In the rows, zero is written as 128.
Known rows, with every way that one mark hangs from another
dipep[nekop[medef] rimuf sipo[lizeg]]: [ 84 114  81 135 120 134 172 153 129 154 167  95  82  53 141 147 131 147
 106  88 114 150  93]
medef[nekop zisof[dipep[gatav[lizeg]]]]: [115  80 120  82  65 160 133 113 109 114 133 157 150  95 146 144 106 165
  74  97 124 156 141]
rimuf[medef[nekop zisof[dipep[sipo]]]]: [118 125 122  96 116 210 155 129  79 101 134 127 168  98 164 108 128 188
  88  98 128 202 144]
rimuf[medef[zisof[dipep[gatav]]]]: [ 89 124 134 109  98 185 165 126 121 132 142 122 148 126 163 110 144 156
 112 102 109 178 146]
gatav[lizeg medef[nekop zisof[dipep[sipo]]]]: [110  89 112  77  99 202 144 128  80  78 124 117 143 111 173 141 118 173
  51  89 125 164 154]
dipep[gatav nekop[medef[zisof]] rimuf sipo]: [ 68 115 103  94  96 163 145 126 149 143 189 139  77  42 115 143 119 153
 114  77  97 166 120]
zisof[medef]: [119 102 113 111  90 154 144 116 135 120 138 108 124 110 145 136 131 119
 118 106 105 158 156]
nekop[medef[zisof[dipep]]]: [106  82 133 115 137 184 134  99 133 109 117 115 131  94 135 150 136 151
 114 110 107 183 111]
rimuf[medef[nekop zisof[dipep]]]: [124 104 127 103 126 194 157 126 108 106 127 121 170 105 173 114 134 170
  99  97 113 201 141]
zisof[dipep[gatav rimuf sipo] medef[nekop]]: [ 95  94  93  62  69 190 140 135  80 124 158 149  98  57 116 146 116 156
  71  86 118 150 132]
gatav[lizeg medef[nekop zisof[dipep[rimuf]]]]: [108  53 103  89 121 184 154 137 100  76 128 100 130  89 183 156 118 145
  63  78 108 160 145]
zisof[dipep[gatav rimuf sipo]]: [ 76 122 106 102  96 169 153 140  61 139 163 128  99 102 111 150 123 155
  92 106 141 126 103]
zisof[dipep[nekop rimuf sipo] medef]: [ 69 117  98  95 108 181 162 134  62 143 145 111  93  69 134 154 138 182
  85  81 117 140 133]
nekop[medef[zisof[dipep[gatav[lizeg] sipo]]]]: [ 82  97 123  92  79 178 133 116 124 116 129 137 119  89 129 145 127 161
  78 105 129 162 129]
zisof[dipep[gatav[lizeg medef] sipo]]: [ 79 129 117  78  78 178 152 150  79 126 138 119 112 148 149 142 139 154
  56 105 139 118 129]
rimuf[medef]: [122 135 124 128 129 154 170 150 130 126 140  95 148 141 172 111 144 129
 121 108 123 169 136]
medef[nekop zisof[dipep[gatav rimuf]]]: [109  70 111  89  97 172 136 112 106 111 158 148 131  67 129 149 104 153
 100  93 103 168 121]
nekop[medef[zisof[dipep[gatav sipo]]]]: [ 87 105 128  93 100 194 128 103 126 120 142 139 119  91 113 138 131 160
 101 108 115 176 116]
nekop[medef[zisof[dipep[sipo]]]]: [ 96 101 130 107 126 198 132 102 107 103 124 121 127  88 125 144 130 168
 103 113 122 185 114]
dipep[gatav nekop rimuf]: [ 87 116 103 112 102 115 159 144 143 167 190 124  86  91 136 150 124 126
 123  85 101 124 113]
rimuf[medef[nekop]]: [148 118 116 106 131 161 162 149 136 114 142 113 158 118 174 111 129 132
 108  97 120 183 133]
nekop[medef[zisof]]: [118  82 128 119 128 166 131  99 165 101 134 111 129  90 137 140 125 125
 131 110 100 189 124]

Rows
[ 83 104 125  92  99 134 150 141 143 168 129 134 106 113 152 159 147 157
  71  90 123 120 100] => zisof[dipep[gatav[lizeg] nekop[medef]]]
[ 61 134 105  85 120 186 165 150  82 152 176 115  80 109 138 149 142 166
  81  84 108 126 105] => zisof[dipep[gatav[medef] nekop rimuf sipo]]
[ 68 150 100  98  56 171 169 130 142 160 189 121 101 112 154 110 139 158
 104  89  82 155 144] => dipep[gatav[medef[zisof]] nekop sipo[lizeg]]
[ 75 111 110 105 114 139 163 138 103 171 163 125  94 103 135 159 135 155
 102  87 112 118  94] => zisof[dipep[gatav nekop rimuf]]
[138 106 122 108 117 177 156 127 140  98 145 120 168 100 176 103 123 146
 116  94 105 207 155] => rimuf[medef[nekop zisof]]
[ 94 106  98  70 115 201 149 147  76 117 168 123  96 100 132 147 122 148
  72  93 117 144 104] => zisof[dipep[gatav[medef[nekop]] rimuf sipo]]
[ 90  81 118 127 126 170 151 109  79 106 137 108 129  90 139 152 118 156
 120 104 113 161 125] => medef[zisof[dipep[rimuf]]]
[ 89 116 105 117 130 172 157 138  38 120 143 107 111 101 124 153 121 165
  94 111 149 134 102] => zisof[dipep[rimuf sipo]]
[109  86 105  99 115 194 138 112  56  91 147 136 137  59 126 145  98 182
  90  96 127 178 124] => medef[nekop zisof[dipep[rimuf sipo]]]
[107 129 121  81  89 206 151 132  98 117 150 147 157  99 153 104 127 180
  87  97 121 194 146] => rimuf[medef[nekop zisof[dipep[gatav sipo]]]]
[ 96 116 105 116 103 143 172 162 143 141 178 109 106 105 153 123 132 102
 123  93 108 151 129] => dipep[gatav rimuf[medef]]
[107 110  81 126  93 170 178 155  95 109 168 103 137  52 165 105 114 153
 105  89 117 192 145] => dipep[rimuf[medef[nekop zisof]] sipo[lizeg]]
[128  71 111  89 102 169 143 126 138  75 135 107 145 111 185 137 113 130
  79  87 104 170 163] => gatav[lizeg medef[nekop zisof]]
[ 93 131 121 107 120 175 139 110 133 127 154 126 115  78 129 133 127 176
 113  94 111 181 127] => dipep[nekop[medef[zisof]] sipo]
[ 83  95 106 106 121 162 167 130  95 149 135 104  95  76 149 161 143 159
  96  79  98 139 127] => zisof[dipep[nekop rimuf] medef]
[ 73 123  80 111  84 128 168 156 153 177 188 119  66  55 126 139 131 135
 105  84 106 140  94] => dipep[gatav nekop[medef] rimuf sipo[lizeg]]
[116 102 105 106  83 183 143 109  71 111 133 137 156  84 141 129 110 191
  88 109 126 176 126] => medef[nekop zisof[dipep[sipo[lizeg]]]]
[ 90 112 132 119 119 167 150 100  97 134 134 123 140 113 150 142 134 186
 113 101 109 161 129] => medef[zisof[dipep[nekop]]]
[ 96 117  77 145  92 132 170 149  79 130 166  93 105  83 136 136 114 132
 113 110 136 137 114] => dipep[rimuf sipo[lizeg]]
[ 84  83 103 129 117 179 154 119 106 114 133 103 111  58 132 148 129 155
 105 105 113 176 103] => nekop[medef[zisof[dipep[rimuf sipo[lizeg]]]]]
[ 76 130 130 104  84 161 175 143 124 150 137 125 144 119 184 117 148 172
  84  84 114 158 156] => rimuf[medef[zisof[dipep[gatav[lizeg] nekop]]]]
[128  81 125 100 115 180 133  98  95 100 128 139 160  95 144 141 112 172
 100 105 116 182 125] => medef[nekop zisof[dipep]]
[ 87 132 107 118 140 185 178 160  46 121 143  96 121 105 148 132 137 167
  91 103 145 153 112] => zisof[dipep[rimuf[medef] sipo]]
[ 74 111  92 128 130 156 173 149  88 160 143 100  89  68 140 155 145 174
  88  92 124 141  78] => zisof[dipep[nekop[medef] rimuf sipo[lizeg]]]
